Known rows, with every way that one mark hangs from another:
{j_219 {j_45 {j_901 {j_396 j_843 j_858} j_693}}}: [-32.4  -5.8  -2.6   4.0  -0.2  14.9   2.1  -5.9  27.0  -6.1  -3.6   0.8
   2.6   2.9  -3.5  -9.5  -4.7 -20.0  10.7 -11.1   8.0  -0.9]
{j_45 j_901}: [-14.4  -5.1  -0.7  -3.2   4.2   6.8  -6.9  10.9  -6.0  -4.9  13.5  14.6
   1.2  -6.8  -2.7 -21.5   1.1 -13.2  -0.9 -14.2  11.6 -13.1]
{j_858 {j_806 {j_901 {j_200 j_875} j_396 j_693}}}: [-24.9  -7.5  -2.7  -5.6   0.2  -0.9   7.8 -17.1  25.4 -14.1 -22.8   3.1
  -0.2 -15.0  -9.2 -11.3  -7.7  -9.2  -0.6 -16.5   9.0 -10.2]
{j_200 {j_875 {j_704 j_843} j_806}}: [-29.6  -6.3   2.1  -7.3 -12.3   4.8   1.6 -19.5  22.4 -16.2   0.6   1.0
  -9.7  -3.8  -6.9  -1.1  -0.3  -8.6  18.3  -6.6  16.0   9.9]
{j_858 {j_806 {j_901 {j_396 j_843}}}}: [-10.2  -5.4  -3.1  -0.1   1.7   4.0  12.4  -5.5   8.2  -5.2 -16.5   7.3
   8.4  -8.6  -3.5 -17.2  -5.5 -11.2   1.5 -14.2   8.8 -21.1]
{j_693 {j_219 {j_45 j_901}}}: [-37.3 -13.5  -4.7   0.7  -5.5   4.5   7.0   9.1  11.4 -10.7 -16.1   7.2
  -1.6  -2.3 -10.1 -10.4  -3.4 -16.7   7.9 -14.7  10.4 -11.8]
{j_901 j_200}: [-13.7  -6.4  -5.5  10.3  -7.1  -0.6   4.2  -3.3  17.4  -8.8 -10.6   4.6
  -2.6  -9.8 -11.8 -11.1   5.1  -1.8   1.2 -16.0   6.4  -4.7]
{j_991 {j_704 j_843}}: [-34.2  -7.6   2.5   6.3  -6.6   7.4   4.0  -3.5   9.7  -4.2  14.1   8.0
   9.5   3.1  -1.0  -6.2   2.5  -0.3  16.0  -8.4   7.9  -0.2]
{j_875 j_704 {j_806 {j_901 j_200 j_693}}}: [-29.3  -9.2   1.2 -21.1  -8.3   5.7  -0.7 -34.5  42.7  -9.7  -4.4   3.6
  -6.9  -6.7  -2.8  -7.2   3.2  -4.7  22.4 -13.8  10.3  44.3]
{j_806 {j_901 {j_396 {j_843 j_704} j_858} j_693}}: [-46.5  -4.3  -6.2   3.8   0.8   7.1  20.0 -24.1  21.4  -7.1 -16.1  -1.8
  13.9  -5.8 -11.3 -13.8  -2.9 -10.5   9.9  -9.6   4.3  12.7]
{j_806 {j_901 j_200 {j_396 j_843 j_858} j_693}}: [-42.3  -3.4  -7.5   7.2  -0.1   5.2  20.6 -29.5  35.2 -14.1 -34.2  -0.6
   7.0 -10.8 -14.5 -13.3  -3.4  -9.9   8.4 -11.8   2.9   7.0]
{j_396 j_843 {j_858 j_806}}: [ 11.9  -3.2   1.3  16.6  -2.6  10.6  24.4  -6.9   5.3 -10.1 -16.3   3.4
   9.8   2.4   7.1 -11.5  -3.6 -10.0  14.9  -5.4   6.0 -42.9]
{j_219 {j_45 j_901}}: [-21.5  -9.5  -2.1   1.7   0.7  10.3  -6.2   8.8  14.8  -0.1   4.3  11.3
  -0.1   2.2  -1.2 -16.1  -0.7 -19.5   6.4 -15.8  10.5  -5.6]
{j_806 {j_901 j_396}}: [-33.0  -5.3  -9.0   2.3   2.5   2.1  12.0  -6.7  14.5  -2.6 -14.6   5.3
   9.2  -9.4 -12.0 -17.3   0.4 -10.1   0.7 -13.8   7.0  -7.3]
{j_396 j_858}: [  1.9  -7.4  -2.2  11.9  -2.6   3.3  14.0   0.6   8.4  -7.6  -0.2   0.2
   4.0  -1.0   3.1  -7.2   3.6  -2.7   9.8  -7.7   6.1 -41.9]
{j_901 {j_200 j_875} {j_396 j_843}}: [-37.5   1.8  -8.7  16.7  -8.9   6.1  15.8 -21.3  29.4 -19.7 -31.9  -8.8
  -2.2  -8.6 -24.4  -2.2  -3.3 -11.9   2.5  -7.8   6.9 -12.6]
{j_715 j_693}: [-17.9 -12.7  -1.0   1.6  -9.5   1.9   9.9   3.2  16.1  -4.9  18.0  -8.8
   4.7  -2.2  -8.4 -14.6   2.4   3.2   4.8 -10.7   7.8   4.8]
{j_901 {j_200 j_875}}: [-23.9  -6.8  -4.7   9.4  -6.8  -3.1   4.3  -8.9  23.0 -16.0 -17.9   4.0
  -8.2 -10.7 -15.7  -7.3   1.2  -6.9   1.2 -14.6   8.6 -11.3]
{j_693 j_219}: [-29.3 -11.3  -6.6   4.6  -8.8  -2.0  15.2   7.3   4.9 -11.8 -14.5   3.1
   1.5  -7.0 -12.9  -6.9   0.5  -5.3   5.3 -13.2   8.4 -13.6]
{j_200 {j_875 j_806}}: [-22.2  -7.0   1.6  -3.8  -6.7  -2.0   0.9 -12.1  14.3 -15.0  -3.8   1.6
 -10.0  -4.3  -6.8  -3.5  -2.3  -6.7   8.5 -11.6  12.4  -8.1]
{j_901 j_200 {j_396 {j_858 j_806}} {j_693 {j_219 j_45}}}: [-45.7  -9.0  -6.1   3.2 -11.3   4.0  18.0 -27.9  49.7 -27.1 -37.5 -20.2
  -5.9 -10.9 -16.9   8.9  -8.7  -4.6   9.1 -10.3   4.3 -12.7]
{j_396 {j_843 j_704} j_858}: [-13.5  -3.9  -0.2  19.2  -6.3  12.8  22.0  -9.9  -3.5  -4.4  -0.4  -1.7
  15.1   7.4  -0.9 -11.8   2.3  -9.0  17.7  -3.0   5.4 -14.6]

Rows:
[-48.1 -12.2  -5.8   3.1 -11.9  -1.3   8.8 -16.6  41.8 -18.6 -26.2  -2.6
  -6.3 -10.3 -18.3  -1.0  -2.3  -4.2   8.3 -18.1   4.8  28.2] => {j_901 j_200 {j_693 {j_219 j_45}}}
[-47.3 -12.0  -3.3  -3.3  -8.3   4.6   5.8  -4.9  20.5 -19.2 -26.9  -0.3
  -9.3  -4.2 -14.9  -5.0  -6.8 -17.2   9.2 -13.2  11.7 -13.0] => {j_693 {j_219 {j_45 {j_901 {j_200 {j_875 j_806}} j_396}}}}
[-31.1  -8.8   0.4 -12.7  -5.3   1.5   1.9 -22.2  29.7 -13.6  -6.7   5.4
  -9.0  -4.7  -6.2  -4.9  -0.8 -13.6  16.0 -10.2  14.0   5.7] => {j_200 {j_875 j_704 {j_806 j_901}}}
[-49.9  -4.4  -7.4  10.8  -9.8  10.8  27.5 -23.0  38.8 -19.4 -27.7 -17.9
   6.5  -0.8 -14.4   6.6  -8.0 -10.4  16.1  -4.7   3.3   0.3] => {j_901 {j_396 j_843 j_858} {j_693 {j_219 j_45}}}
[-17.7  -0.8  -3.7  12.5  -6.1  12.8  19.8 -12.4   4.8  -8.0  -5.3 -13.3
  12.3   0.9  -6.8  -4.1  -2.4  -7.8   8.6  -2.6   6.5 -29.7] => {j_901 {j_396 {j_843 j_704} {j_858 j_806}}}
[-53.4  -2.9  -4.8  -7.5 -12.9   2.5   3.3 -41.2  57.0 -25.4 -15.9 -18.3
 -12.6 -13.3 -22.4  10.7  -3.4  -3.1   9.1  -9.7   8.3  28.2] => {j_901 {j_200 {j_875 j_704 j_806}} j_396 j_693}
[-46.3  -9.4  -5.8  -3.8  -0.5  -2.2   8.0 -24.9  40.0 -13.1 -23.7  10.0
  -1.4 -13.9 -14.8 -13.8  -1.1 -12.0   7.3 -17.1   7.5  24.6] => {j_806 {j_901 {j_200 {j_875 j_704}} j_693}}
[-27.5  -7.1   2.7 -15.6 -11.0  11.1   2.9 -24.9  20.6  -7.0   0.7   6.9
  -1.7  -4.0  -0.2 -12.8   3.6  -4.7  25.7  -8.6  14.4  37.2] => {j_875 {j_704 j_843} {j_806 j_901}}
[-63.1   0.3  -3.1   1.8 -13.8   6.6   9.7 -44.3  38.9 -23.8 -20.1 -19.2
  -4.4  -8.6 -25.7   4.4  -6.1  -5.3   9.6  -8.5   6.6  39.3] => {j_901 {j_200 {j_875 j_806}} {j_396 {j_843 j_704}} j_693}
[-33.1  -5.8   0.2 -11.6  -5.3   1.7   2.9 -29.4  26.6 -12.4 -15.2  -2.2
  -5.0  -9.8  -8.2  -9.7  -1.6   0.0  10.5 -15.6   7.7  24.1] => {j_875 {j_806 {j_901 j_200 j_396 j_693}}}
[-55.3  -4.6  -4.2  -7.1  -1.6   4.2  -0.5 -13.8  22.6 -25.4 -14.9  -1.4
  -8.3 -15.4 -20.7  -7.3  -7.2 -14.8  -1.6 -12.3  10.9  -1.0] => {j_45 {j_901 {j_200 j_875} j_396 {j_693 j_219}}}
[-71.8  -7.7  -9.4   2.7 -13.0  -0.1  12.6 -29.3  54.8 -28.9 -38.2 -17.5
 -10.4 -13.2 -30.1  10.4  -8.7 -10.0   4.9 -12.2   6.5  12.5] => {j_901 {j_200 j_875} j_396 {j_693 {j_219 j_45}}}
[-37.6 -17.7  -1.0  -3.1 -10.4   4.8  11.2   4.8  19.8 -11.3   2.4  -7.8
   0.8  -0.5 -11.8 -14.1  -3.1  -6.4   8.5 -11.4   9.8   1.9] => {j_715 {j_693 {j_219 {j_45 j_901}}}}
[-32.2  -8.0  -2.4  -5.3  -1.7   3.5  13.9 -13.4  10.9  -8.8 -16.4   2.0
   9.0  -9.6  -8.7 -13.6  -7.6  -9.9   3.7 -14.3   8.6   1.2] => {j_858 {j_806 {j_901 {j_396 {j_843 j_704}} {j_693 j_219}}}}
[-48.3 -10.3  -5.8   4.8  -7.2   6.9  11.9  -2.2  20.0 -17.8 -31.5   2.0
  -3.7  -3.0 -17.2  -7.1  -7.0 -21.5   8.6 -12.1  10.3 -14.0] => {j_693 {j_219 {j_45 {j_901 {j_200 j_875} {j_396 j_843}}}}}
[-36.0  -7.4  -3.6  -1.0  -0.4  11.3  -4.9  -1.2  26.3  -3.9   3.0   2.0
   0.2  -0.2  -6.2  -9.2  -3.4 -17.9   5.7 -14.3   9.1   7.1] => {j_219 {j_45 {j_901 j_396 j_693}}}
[-43.1  -5.7  -3.6   3.2  -2.1  12.1  -1.5 -11.3  34.4 -11.1 -13.2   2.0
  -3.5  -1.3 -11.6  -8.6  -6.2 -22.3   7.5 -13.6   9.0   8.4] => {j_219 {j_45 {j_901 {j_200 j_875} {j_396 j_843} j_693}}}
[-67.5  -9.4  -9.5  -1.3  -2.9  -1.0  15.0 -26.8  43.5 -19.5 -42.3  -0.9
  -2.3 -14.1 -23.8  -7.5  -7.3 -14.7   4.7 -15.8   6.7  12.3] => {j_806 {j_901 {j_200 j_875} j_396 {j_693 {j_219 j_45}}}}
[-42.1  -6.0  -7.5   2.6   0.5   1.5  15.3 -25.8  35.7 -13.7 -27.8  -1.8
   3.8 -13.3 -13.9 -11.4  -2.0  -6.6   5.1 -13.3   3.9   1.7] => {j_806 {j_901 j_200 {j_396 j_858} j_693}}
[-27.5  -7.1  -4.2   2.0   0.2  11.9  -4.4   5.2  18.1  -1.5   2.0   4.3
   0.6   1.5  -4.9 -12.2  -2.0 -19.5   4.9 -13.6  10.1  -9.9] => {j_219 {j_45 {j_901 j_396}}}
[-18.4  -7.3  -2.7  -6.5   1.5   0.7   8.1  -9.6  17.0  -7.1 -10.5   4.1
   5.7 -12.2  -4.3 -13.3  -5.8  -7.0   0.1 -16.0   8.4  -8.3] => {j_858 {j_806 {j_901 j_396 j_693}}}
[-37.6  -7.3  -4.1   0.3  -1.8  10.8  -5.3  -6.0  31.9  -7.2  -4.6   1.3
  -3.1  -2.6  -9.3  -9.3  -3.2 -17.3   5.3 -15.4   8.5   8.6] => {j_219 {j_45 {j_901 j_200 j_396 j_693}}}
[-48.5 -16.3  -2.4  -2.3 -11.7   4.3  12.3  -3.9  28.9 -18.1  -8.4 -13.3
  -3.8  -3.3 -18.7  -9.8  -5.8  -8.9   6.7  -9.9  10.3  -4.0] => {j_715 {j_693 {j_219 {j_45 {j_901 {j_200 j_875} j_396}}}}}
[-48.5  -1.6  -4.4  -1.4  -2.6   9.7   4.9 -13.6  18.1 -20.8 -16.3   0.0
  -1.3 -12.2 -18.4 -11.6  -5.9 -14.6   1.6 -11.7   8.4   9.0] => {j_45 {j_901 j_200 {j_396 j_843} {j_693 j_219}}}
